Each row comes from the steps of one walk. Every step used is in the known rows, and no mark comes twice. Write the walk behind each row, first mark first.
Known rows:
n, t, b, s, f: [-12   5   2  -3  15  10  24 -24 -13 -16  29  -5  14 -11 -15   4   2 -10
  14   8  -7  -9 -28  -1 -18   2  -3 -30  26   6  -5  19   8 -14]
f, n: [  1  -9  13  41   0  24  24  -7  -5  -1  22  -7   3  -1   4  -1  -2  -6
   5  -2  16  -2   9 -12  12 -12   2 -24  23  14 -34   6  16  -7]
y, b, s: [-30 -22  10  21  17  34  34 -16  -3 -19  10  -5  29  -4  -5   0  11 -22
  25   1   8 -14   0  -5 -13 -13   4 -39   6  11 -23   9  12   9]
l, n, s, x: [ -2   5   6  13  -9  36  49  -9 -16 -22  19 -12  21 -15  -5   1  -1 -14
   0  -7 -21  -9 -31 -23  -3  -6 -10 -43   7 -11 -19   6   0 -14]
f, s, x, y, n, t: [  5   8  11  21  -7  11  38  -6   6  -2  25   2   7 -13   5   3   1 -25
  14  -3  -6  23 -20  -7  -5   1   7 -17  23  10 -17 -12  18  -8]
y, n, l: [  3  -8   2  32   2  19  21 -27  -5 -10  15  -3   0  -5   8  -9   3 -30
  20  -6   5  -4   5  -1   2  -3   5 -35  33  11 -28  -9  25 -12]
t, x, s, j: [ -5 -20  12  26   7  16  44   3   9 -14  -5 -15  17   1 -11  13 -15 -25
  23  16  -9 -23  -6 -27  -6  -6 -14 -28  13  -7 -23  15 -12 -18]
b, s, f, n, l, x, y: [  8   1  11   9  35  13  14   1  -9   4  10 -20  20   1  -7  -2  -1 -26
  23 -10   8   7 -20 -12 -12  19  -6 -27  39  -3 -17  11  22 -20]
s, x, f, b: [-13   2  10  33  -5  15  25 -12  10  -7  33 -14   5  11   0   8  16  -7
  10  -9  20 -13 -20  -9 -22   4 -19 -52  38   7 -36  24  12   7]
s, x, f, n: [ -4  14   8  45 -15  13  11   4   4  -2  36 -17  11  11   5   0  -1  -7
   2 -11  26  -6  -6  -8  10   1  -9 -34  36   7 -43  12  15   0]
f, b, s, x, y, n: [ -1  -4  28  25  -1  19  37   2  10  11  22   3   6 -13  -5   3   7 -37
  21 -11   8  -6 -11  -1 -28   4  -8 -30  23   9 -22  15  15   5]
s, f, n, l, b: [  9 -18   0  26  25   9  20 -28 -21 -13  23 -20  22 -11   6  -7   1  -8
   5  -6  15   1  -1  -8  -8  12  -8 -35  41   7 -22   9  21 -17]
f, n, l: [  2  -4  -2  34  12  19  17 -16 -18  -8  18  -9   8   1   8  -2  -3 -14
   9  -7  13  -1   6  -9   6   1   3 -35  38   8 -33  -2  29 -19]
n, t, b: [ -6  -2  -4   8  -8   3  36 -25   0 -26  34   1  10 -12  16   9   9  -9
  13   6  -3 -15 -14 -11 -10  -5  -2 -32  14  12 -13  17   4 -20]
b, s, j: [-25 -11   0  23  16  25  40  -5  -6   6  -5 -15  25  -1 -16   1   1 -17
  33  15 -12 -28   3 -12  -2 -15  -3 -31   2   1 -21  10   4  -5]
f, n, s, x, y, b: [ -3  -8   8  31  -3  24  31  -3   2   1  18 -12  18  -8   1   1  -3 -20
  10 -17  22   2 -13 -21 -19 -12 -18 -30  19  -1 -25   0  11   1]
b, s, f, n, t, x: [  2   0   7  19  14  12   9 -22 -13 -17  25  -4  15  -5 -11   7 -11 -16
   9   5  10   4 -27 -22 -16   5  -3 -26  40   0 -25  16  17 -17]
b, f: [ -4 -18   5  41  -9  19  32 -21  12  -7  21 -16  10   8   0  12   4 -14
  23  12   6 -13 -15  -9   6 -22  -2 -41  22  23 -32   7   7   7]
n, l, x: [ -1  -6   1  11  20  22  32 -23  -5 -33  10 -19  19   4  14  -8  23 -23
  25  -4   4  -2 -12 -23  -5  11  -7 -44  27   5 -22   9  18 -28]
b, s: [-21 -10  12  15  15  28  38  -6  -7 -10   8  -6  21  -2 -10  -1   7 -22
  23   8  -7 -16  -1  -5   0  -9   7 -36   7  10 -19  15  13  -2]
t, n: [ -3  -3  13  15  -5  27  41 -18  -4 -15  17 -10   3  -3   0  13 -10 -19
  14  -6   7 -20 -16  -5  13  -9 -13 -40   2   4 -20  14   0  -7]
b, s, x, y: [-10   9  14   6   1  12  48  15  11   6  12  -9  17   0  -7   2   0 -29
  30  -4  -1  -5 -15 -11 -14   0  -9 -30   7   3 -10  19  11  -4]
t, b, s, x: [-19  14  11  -2  -7  16  51   1  -2 -25  32   0  21 -10   0   2  15 -22
  15   4  -7 -20 -18  -3 -17   8 -15 -41  11   6 -11  36   6 -10]
t, b, f: [ -3 -12   5  29 -19   6  34 -19  13 -14  36  -8  11  -1   8  19   7 -14
  16  15  -2 -26 -18   0   0 -15 -10 -40  20  23 -25  24  -1   4]
b, s, f: [-13  -2  11  11  20  26  26 -16  -8  -2  12 -13   8   1 -26  -6   0 -13
  18   5  -1  -4 -16  -3  -6  -6  -2 -32  23   8 -12  12  13  -1]
y, b, s, f, n: [-11 -10  15  33  20  32   9 -15 -14  -3  23 -11  15  -5 -15  -1  -4  -6
   7  -6  25   3  -5  -1  -8  -6  -1 -25  34  10 -29   5  18   4]
b, f, s, j: [-12 -12   0  41   7  24  44  -9   0   9   5 -19  18   4 -14  19   0  -6
  20  25 -21  -6 -10  -4  14 -17  -2 -31  17  13 -30  -2   3  10]
t, b, s: [-18  -5  12   4   6  15  42  -4  -7 -17  24   2  20 -11  -3   5  10 -22
  16  11 -13 -29  -3   2  -5  -1   0 -35   6  10 -13  32   4  -5]

Write each row's walk:
[  1  -2  14  43   2  16   2  -2   4 -10  27 -23  18  11  11  -2   9 -10
   5  -7  24  -7  -4 -15  16   4  -3 -33  33   9 -44  15  10  -6]	l, x, f, n
[ -1   0   0  12   8  22  32 -25 -18 -20  13 -12   8  -1   4  10  -9 -25
  18 -11   5 -15 -17  -1   6   4 -10 -48  20  -2 -22   5  15 -18]	t, n, l
[ -4 -11  -3  26 -15   1  29 -31   7 -22  39  -7  18  -4  13  22   7 -10
  17  15   0 -19 -27  -7  -8 -12  -4 -40  25  20 -24  15   3  -6]	n, t, b, f
[  1   5  12   4   6   1  17 -15   0   5  28   0   6 -17 -13   3  -8 -25
  18   1  -5  -6 -25   5 -20   2   1 -17  27   6  -5  11   7  -8]	x, y, n, t, b, s, f
[-14 -23   9  41   5  31  39 -18   2 -15  21  -8  22   2  -2  20   9 -10
  11  13  -3   9 -15   4   6 -17   4 -39  23  24 -31  -4  11  24]	y, b, f, s
[-18 -17   7   7  32  22  30  -8  -1 -18   3 -13  39  -2   3   1  13 -36
  35  -9   9  -7 -12 -10 -24   7  -2 -40  15   0 -17   9  18  -6]	n, l, x, y, b, s
[ -6 -13  11  36   5  25  43  -9   0  -6  20  -9  14   3  -7  18   5 -10
   9  20 -16   7 -15   3  19 -12   8 -35  24  23 -28   2  12  15]	b, f, s
[  2 -18  11  22  20  37  27 -32 -23  -3  19 -13   2 -13 -23  10  -2   0
  -7  -7 -12  -6 -34 -15 -22  -5 -11 -43  30  -6 -22   8   3  -2]	l, n, s, f, b
[ -1 -25  26  24  26  29  32 -15  -3 -11  17 -13  -1  -1 -19  11  -1  -6
   4   0   8  -1 -20  -9 -27   3 -10 -37  40   6 -18  14   5  -6]	x, s, f, b
[-19  -8  13   6   9  21  57  -5  -6 -27  20 -12  40 -13   4  -6  19 -22
  20   3  -2 -15 -11 -12 -19  10 -13 -44   7   7 -12  33   9  -7]	l, b, s, x
[ -7 -17   3  36 -11  18  34 -16  14  -2  20 -19  24   1  -2  14   1 -25
  23  -2  13  -7 -33 -17 -20 -22 -21 -44  22   6 -26   1   5  13]	n, s, x, y, b, f
[ 17  -4   9  22   6  -3  21  -2   6  -6  29 -18  22  -1  20  16   5 -27
  19  -5   9  -9 -20 -10  -8  13 -12 -33  37   9 -26  21  12 -17]	t, b, f, n, l, x, y
[ 11  -6   4  29   2   6  23 -14   6   9  11  -4  -2  -4   5  -6  -6 -37
  28 -11   4  -1   3  -1  -2  -3   4 -27  29   6 -22 -10  23 -10]	x, y, n, l
[ -5 -14  -5  42  11  29  27 -10 -20  15  -1 -22  15  -8 -13  -2  -9  -9
   7   9  -7 -21   1 -27   7 -20  -9 -28  18  -8 -31  -3   5 -12]	f, n, s, j
[-16 -22  -3  28  34  17  31 -10 -26  -1   1 -20  46 -14  -1  -1   2 -17
  20  10  -4 -26  12 -10  -9   7  -3 -35  18  -3 -26  15  13 -15]	f, n, l, b, s, j
[  5 -14  26  10  23  28  32  -7   4 -30  11 -24  11   3 -12  -1   3 -15
  11   2   3   5 -26 -19  -6   9 -10 -30  31   3 -10  10  -3 -23]	l, x, s, f
[  6   6   0  17  -2   5  15 -25 -11 -15  44  -4   3 -14   6   8  -3   3
  -1  -1  10  -3 -18  -7  -9   1  -5 -22  35  10 -19  13   9 -21]	s, f, n, t, b
[ -5 -30   6  54   2  34  14 -25 -15  -5  20 -17  24  -7  -2   9  -3 -13
  -2   5  13 -10 -14 -19   0 -25  -5 -42  33   7 -41  -5  12   7]	y, b, f, n, s
[ 12   8  23  28 -26   2  43   6  20   6  38   3   3 -14   5  17   1 -32
  10   3  -9   2 -22  13  -2   0  -9 -23  25  20 -20  11   6  12]	t, b, f, s, x, y, n
[-19  -3   4   0   8  10  36 -13 -13 -23  27   3  28 -15   4   9  10 -19
  17  12 -13 -22 -14  -4 -13   0   6 -34  10   7 -11  24   8 -16]	n, t, b, s
[-13  12  -2  27 -12  14  22  -8   2  -6  22 -23  16   8  -6  -6   5 -18
   7  -2   3 -15 -26 -18   3  -8 -15 -49  27  -5 -29  11   6  -1]	n, s, x, f
[  3 -21   7  51   1  29  17 -17 -17   3  18 -19  17  -6  -6   8  -6 -14
  -5  11   1 -11 -15 -20  11 -22  -2 -39  34   6 -38   1  13   0]	b, f, n, s
[  5 -34   4  43   1   7  27 -36   1 -16  23 -15  29  -9  17   4   9 -29
  21   8   7 -15  -6   0  -6  -2  -3 -46  35  21 -31   6  16   2]	y, n, l, b, f
[  9   8  22  25 -12  16  45   9  15  10  21   1  -2 -10  -1   0   0 -32
  14  -6  -7  15  -9   2   3   0  -2 -17  18  13 -18  -2  14   5]	f, s, x, y, n
[-11   2  19  10  10  17  49   9   7   8  16  -6  15  -3  -9   9   8 -26
  26  -7   3  -8 -19 -10 -33   5 -14 -37  17   2 -15  26  13   0]	f, b, s, x, y
[ -9 -20   6  28   1  17  36 -11  21   0  11  -9   9   2   2   3   1 -21
  31 -12  20  -3   0 -12 -13 -21  -6 -26   4  11 -20  -2   6   8]	x, y, b
[ -7 -10   5  28  21  15  11 -23   0 -19  23 -21  17  12   9   6  25 -15
  14  -9  17 -13 -20 -14 -20  16 -11 -58  48   3 -38  20  16  -8]	n, l, x, f, b
